What can hang from each mark
manol: dafade kizem
retif: gola manol
gola: manol mimire
kizem: retif
dafade: lebib mimire
tize: gola lebib manol

Known rows, with every way that one mark hangs from another
[gola manol mimire]: [ 2.81  0.70 -3.19  0.99  1.17  3.44  1.84 -0.79 -3.47 -1.49 -0.08 -2.99
  1.13  0.33 -1.14  0.98 -3.77  1.76  1.07]
[retif manol]: [ 0.75  0.38  3.99 -0.38 -0.47 -1.74 -1.47  0.20  0.64 -0.66 -0.53 -1.34
 -1.21 -2.58 -3.68 -2.67 -0.81 -2.08  2.32]
[kizem [retif [gola mimire]]]: [-1.81  2.52 -1.58  4.74  3.30  0.97 -2.83  0.94  0.00 -1.39 -1.56  0.52
 -3.41 -0.03  1.12  1.83 -3.42 -0.59 -0.54]
[manol [dafade mimire] [kizem [retif gola]]]: [-4.72 -2.04 -1.67  2.86  1.15 -3.25 -0.56 -0.08  3.03  0.02 -2.38  4.04
 -0.74  1.57  2.98  0.52  0.77 -1.51 -0.25]
[dafade lebib mimire]: [-1.58 -2.25  0.59 -0.32  0.82 -3.48 -3.14  1.93  2.72  3.21  0.75  1.78
 -1.49 -0.03 -0.29 -1.07 -0.36 -0.52 -1.37]
[retif gola]: [-0.84  2.26  1.16  2.96  0.46  0.10 -1.66  0.48  1.56 -0.30 -0.26 -0.89
 -3.91 -1.28 -1.82  0.54 -3.82 -2.42 -0.86]
[manol kizem]: [-2.13  1.36 -0.21 -0.45 -0.66 -1.69  2.57 -2.62  0.62 -1.02  1.54  0.92
 -1.62 -0.67 -2.70  0.67  0.32  1.35 -1.75]
[kizem [retif [gola mimire] [manol dafade]]]: [ 0.72  1.50  3.41  2.70  1.52  0.96 -3.61  3.03 -0.30 -1.48 -1.77  0.26
 -0.38 -1.13  1.56 -0.50  0.10 -3.37  3.35]
[gola mimire]: [ 1.07  1.62 -0.67  1.46  0.12  1.85  0.44 -0.30 -2.03 -0.25  2.03 -0.86
 -0.61 -2.02 -2.05  0.87 -2.13 -0.17  0.23]
[gola [manol kizem] mimire]: [ 1.46  1.38 -4.89 -0.15  0.27  2.87  4.55 -1.91 -4.07 -1.82  0.82 -1.39
  1.07  2.01 -0.17  1.94 -1.73  4.65 -0.69]
[manol [dafade lebib]]: [-0.38  0.46  5.98 -1.81 -0.77 -1.58 -2.02  0.80  2.94  1.33  2.62  0.85
 -0.02 -1.83 -1.47  0.43  2.98 -2.45 -0.51]
[manol dafade]: [ 0.03 -0.11  3.98 -0.03 -1.38 -0.44  0.70 -1.46  1.53 -0.63  1.49 -0.36
  0.88 -3.32 -2.98  0.07  0.58 -3.74  1.74]
[gola [manol [dafade lebib]] mimire]: [ 3.35  0.43  1.16 -1.58  0.24  3.01  0.13  1.60 -1.73  0.42  2.01 -1.40
  2.84  0.71  1.10  1.64  1.04  0.80  0.54]
[gola manol]: [ 0.70 -0.21 -1.01  0.36  0.80  0.73  1.23 -2.16 -0.27 -1.93 -1.44 -2.78
 -0.25  0.06 -2.88 -0.02 -3.46  0.29  0.71]
[retif [gola mimire] [manol dafade]]: [ 3.78  2.15  3.91  1.39 -1.05  2.80 -1.74  3.86 -2.02 -0.19  0.80 -1.18
  0.50 -2.16  0.64 -0.75 -0.39 -3.68  3.53]
[tize lebib manol]: [-2.24  0.31  0.21 -0.82 -0.51  0.03 -2.65 -4.43  2.24  3.61 -0.85 -4.60
 -4.85 -3.70 -4.00 -2.37 -2.26 -0.30 -4.34]
[tize gola [manol dafade kizem]]: [ 0.52  0.05  1.08 -1.74 -4.33 -2.53  2.01 -2.99  0.71  0.03  2.73  2.94
  0.22 -3.42 -1.31 -1.59  3.48  1.51 -1.04]
[tize [gola manol] lebib]: [ 2.12 -1.47 -0.04 -4.51 -1.56  1.27  0.66 -0.40 -2.14  1.15 -0.07 -4.38
  0.47  0.05 -2.81 -3.20 -0.56 -0.04 -0.60]
[retif [gola manol mimire]]: [ 2.68  2.32 -3.69  3.07  1.52  4.58  0.18  1.29 -2.97 -1.34 -0.88 -3.12
 -1.23  1.30  0.74  1.75 -5.79  0.99  0.13]
[manol [dafade lebib] kizem]: [-1.63  1.18  3.87 -2.94 -1.37 -2.28  0.64 -0.16  2.36  1.15  3.56  2.46
  0.08 -0.23 -0.55  1.28  5.28  0.34 -2.27]
[retif [gola [manol dafade] mimire]]: [ 3.68  1.33 -1.25  2.38  0.10  5.14  1.00  1.49 -2.87 -1.25 -0.07 -2.63
  1.55  0.34  1.45  1.93 -3.16 -1.22  1.85]
[kizem [retif gola manol]]: [-2.14  1.43  3.00  2.85  2.77 -2.49 -4.94  1.53  2.80 -1.87 -4.08  0.08
 -4.27 -0.41 -0.75 -1.77 -2.18 -2.71  1.41]

Rows
[-0.36 -3.43 -1.50 -2.71 -0.65 -1.87  1.65  0.46  0.96  1.80  0.12  1.90
  2.88  3.00  2.29  0.17  2.58  2.10 -0.69]  [gola [manol [dafade lebib mimire] kizem]]
[ 0.10 -3.86 -3.38 -1.05 -1.12 -0.82  4.30 -1.69 -0.45 -0.02 -1.02  0.69
  3.81  1.64  0.73 -0.24  0.23  0.89  1.54]  [gola [manol [dafade mimire] kizem]]
[-4.69  2.06  2.89  0.45  1.69 -3.15 -2.73  1.09  4.51  0.00  0.05  4.04
 -2.75  1.85  2.57  2.14  3.92 -0.04 -3.15]  [manol [dafade lebib] [kizem [retif gola]]]
[-2.69 -0.97 -1.14 -0.38  1.23 -1.24  2.83 -3.74  1.19 -3.42 -2.47  1.14
  1.87  1.77  0.02  1.19  1.64  1.33  0.70]  [gola [manol dafade [kizem retif]]]
[ 1.10 -3.60  1.76 -1.64 -2.86 -4.27 -3.56  1.53  2.85  3.97  1.85  3.72
  0.28 -2.78  1.18 -3.24  2.81 -0.32 -0.78]  [tize gola [manol [dafade lebib mimire]]]
[ 4.04 -0.57 -2.16 -3.93 -1.35  4.20  1.25  0.97 -5.51  1.38  1.35 -4.49
  1.77  0.23 -1.18 -2.05 -0.76  1.42 -0.28]  [tize [gola manol mimire] lebib]
[-2.11 -2.38  1.12 -2.41 -1.39 -3.63  0.13  1.03  2.41  3.11  2.43  3.96
  1.40  0.71  1.35  0.01  4.42  0.34 -1.34]  [manol [dafade lebib mimire] kizem]
[ 3.36  0.85  2.62 -1.59 -2.72 -0.21 -2.55  1.64 -0.49  2.47  4.34  2.12
  0.21 -3.40  0.89 -0.88  3.39  1.32 -1.16]  [tize [gola mimire] [manol [dafade lebib]]]
[ 3.64 -0.10 -0.81  0.14 -0.50  4.00  2.72 -0.66 -3.23 -1.32  0.76 -2.52
  3.71 -0.65 -0.43  1.28 -1.24 -0.37  2.76]  [gola [manol dafade] mimire]
[-6.75  0.27 -2.28 -0.87  1.39 -2.47 -1.90 -6.36  3.38  2.03 -2.71 -1.28
 -5.48 -0.87 -1.85 -1.23  0.44  2.97 -6.27]  [tize lebib [manol [kizem retif]]]
[ 1.88  1.13 -0.73 -2.67 -0.49  2.29  2.64  0.63 -2.32  0.12  2.78  0.32
  2.85  2.26  2.08  2.42  3.33  3.72 -1.25]  [gola [manol [dafade lebib] kizem] mimire]
[ 0.71  0.91 -1.88  3.62  2.62  3.30 -0.70  0.66 -1.17 -2.67 -2.81 -1.03
  0.64  1.33  2.66  2.10 -2.79 -0.94  1.86]  [kizem [retif [gola [manol dafade] mimire]]]
[ 2.33  2.06 -3.08  1.22 -0.84  4.47  3.60  0.30 -3.33 -1.50  0.73 -0.99
  1.70  1.90  2.47  2.84 -0.88  1.65  0.07]  [retif [gola [manol dafade kizem] mimire]]
[ 2.33  0.52 -2.62 -1.10 -1.13  3.31  5.11 -1.69 -3.82 -1.71  1.48 -0.66
  3.85  0.93  0.50  2.10  0.96  2.38  1.01]  [gola [manol dafade kizem] mimire]
[ 1.43  2.91 -5.54  1.98  0.70  4.02  2.80  0.15 -3.58 -1.54 -0.01 -1.45
 -1.04  3.08  1.80  2.59 -3.41  3.74 -1.60]  [retif [gola [manol kizem] mimire]]
[-0.70 -3.08  2.98 -1.25 -0.55 -2.95 -2.46  2.13  2.87  3.33  1.48  2.13
  1.14 -0.96  0.36 -0.94  2.08 -2.57  0.35]  [manol [dafade lebib mimire]]
[-0.37 -2.55  3.52 -3.72 -1.71 -4.26 -1.22  2.87  1.74  3.05  1.19  3.10
  1.92  0.65  1.45 -2.46  5.40 -0.43  1.00]  [retif [manol [dafade lebib mimire] kizem]]
[-1.82 -2.82 -0.63 -0.68 -1.93 -2.61  2.87 -1.30  0.92  1.27  1.19  2.60
  2.19 -0.63 -0.24 -0.36  2.04 -1.04  0.76]  [manol [dafade mimire] kizem]
[-0.21  2.38  0.81  3.60  2.94  0.40 -4.30  2.74 -0.48 -1.36 -2.60 -0.15
 -2.93 -0.08  1.06 -0.82 -2.33 -1.16  1.62]  [kizem [retif [gola mimire] manol]]
[ 1.28 -2.95 -2.00  2.28 -0.01  0.98 -0.04  1.30  0.55  0.34 -2.73 -1.30
  1.49  1.14  1.71 -0.43 -3.84 -2.80  2.33]  [retif [gola [manol [dafade mimire]]]]
[-1.71 -2.90  2.64  2.68  1.44 -3.24 -4.47  2.71  3.03  0.13 -4.33  1.84
 -0.42 -0.44  1.85 -2.84 -0.43 -4.96  3.87]  [kizem [retif gola [manol [dafade mimire]]]]
[-3.55 -0.14 -3.52  0.59  2.77 -1.85  2.25 -4.05  0.88 -3.46 -3.20  0.57
 -0.89  2.71 -0.72  0.97 -0.83  3.39 -1.04]  [gola [manol [kizem retif]]]
[-2.29 -1.50 -2.54 -4.35  0.40 -1.36  1.51 -2.34 -1.03 -0.47 -1.81 -0.98
 -0.01  2.63 -0.69 -1.99  2.21  3.02 -2.35]  [tize [gola [manol [kizem retif]]] lebib]
[-0.53  2.80  1.81  0.47 -0.59 -1.27 -0.59  1.22  0.48 -0.72 -0.61  0.18
 -3.34  0.33 -0.93 -1.01 -0.40 -0.17 -0.25]  [retif gola [manol kizem]]
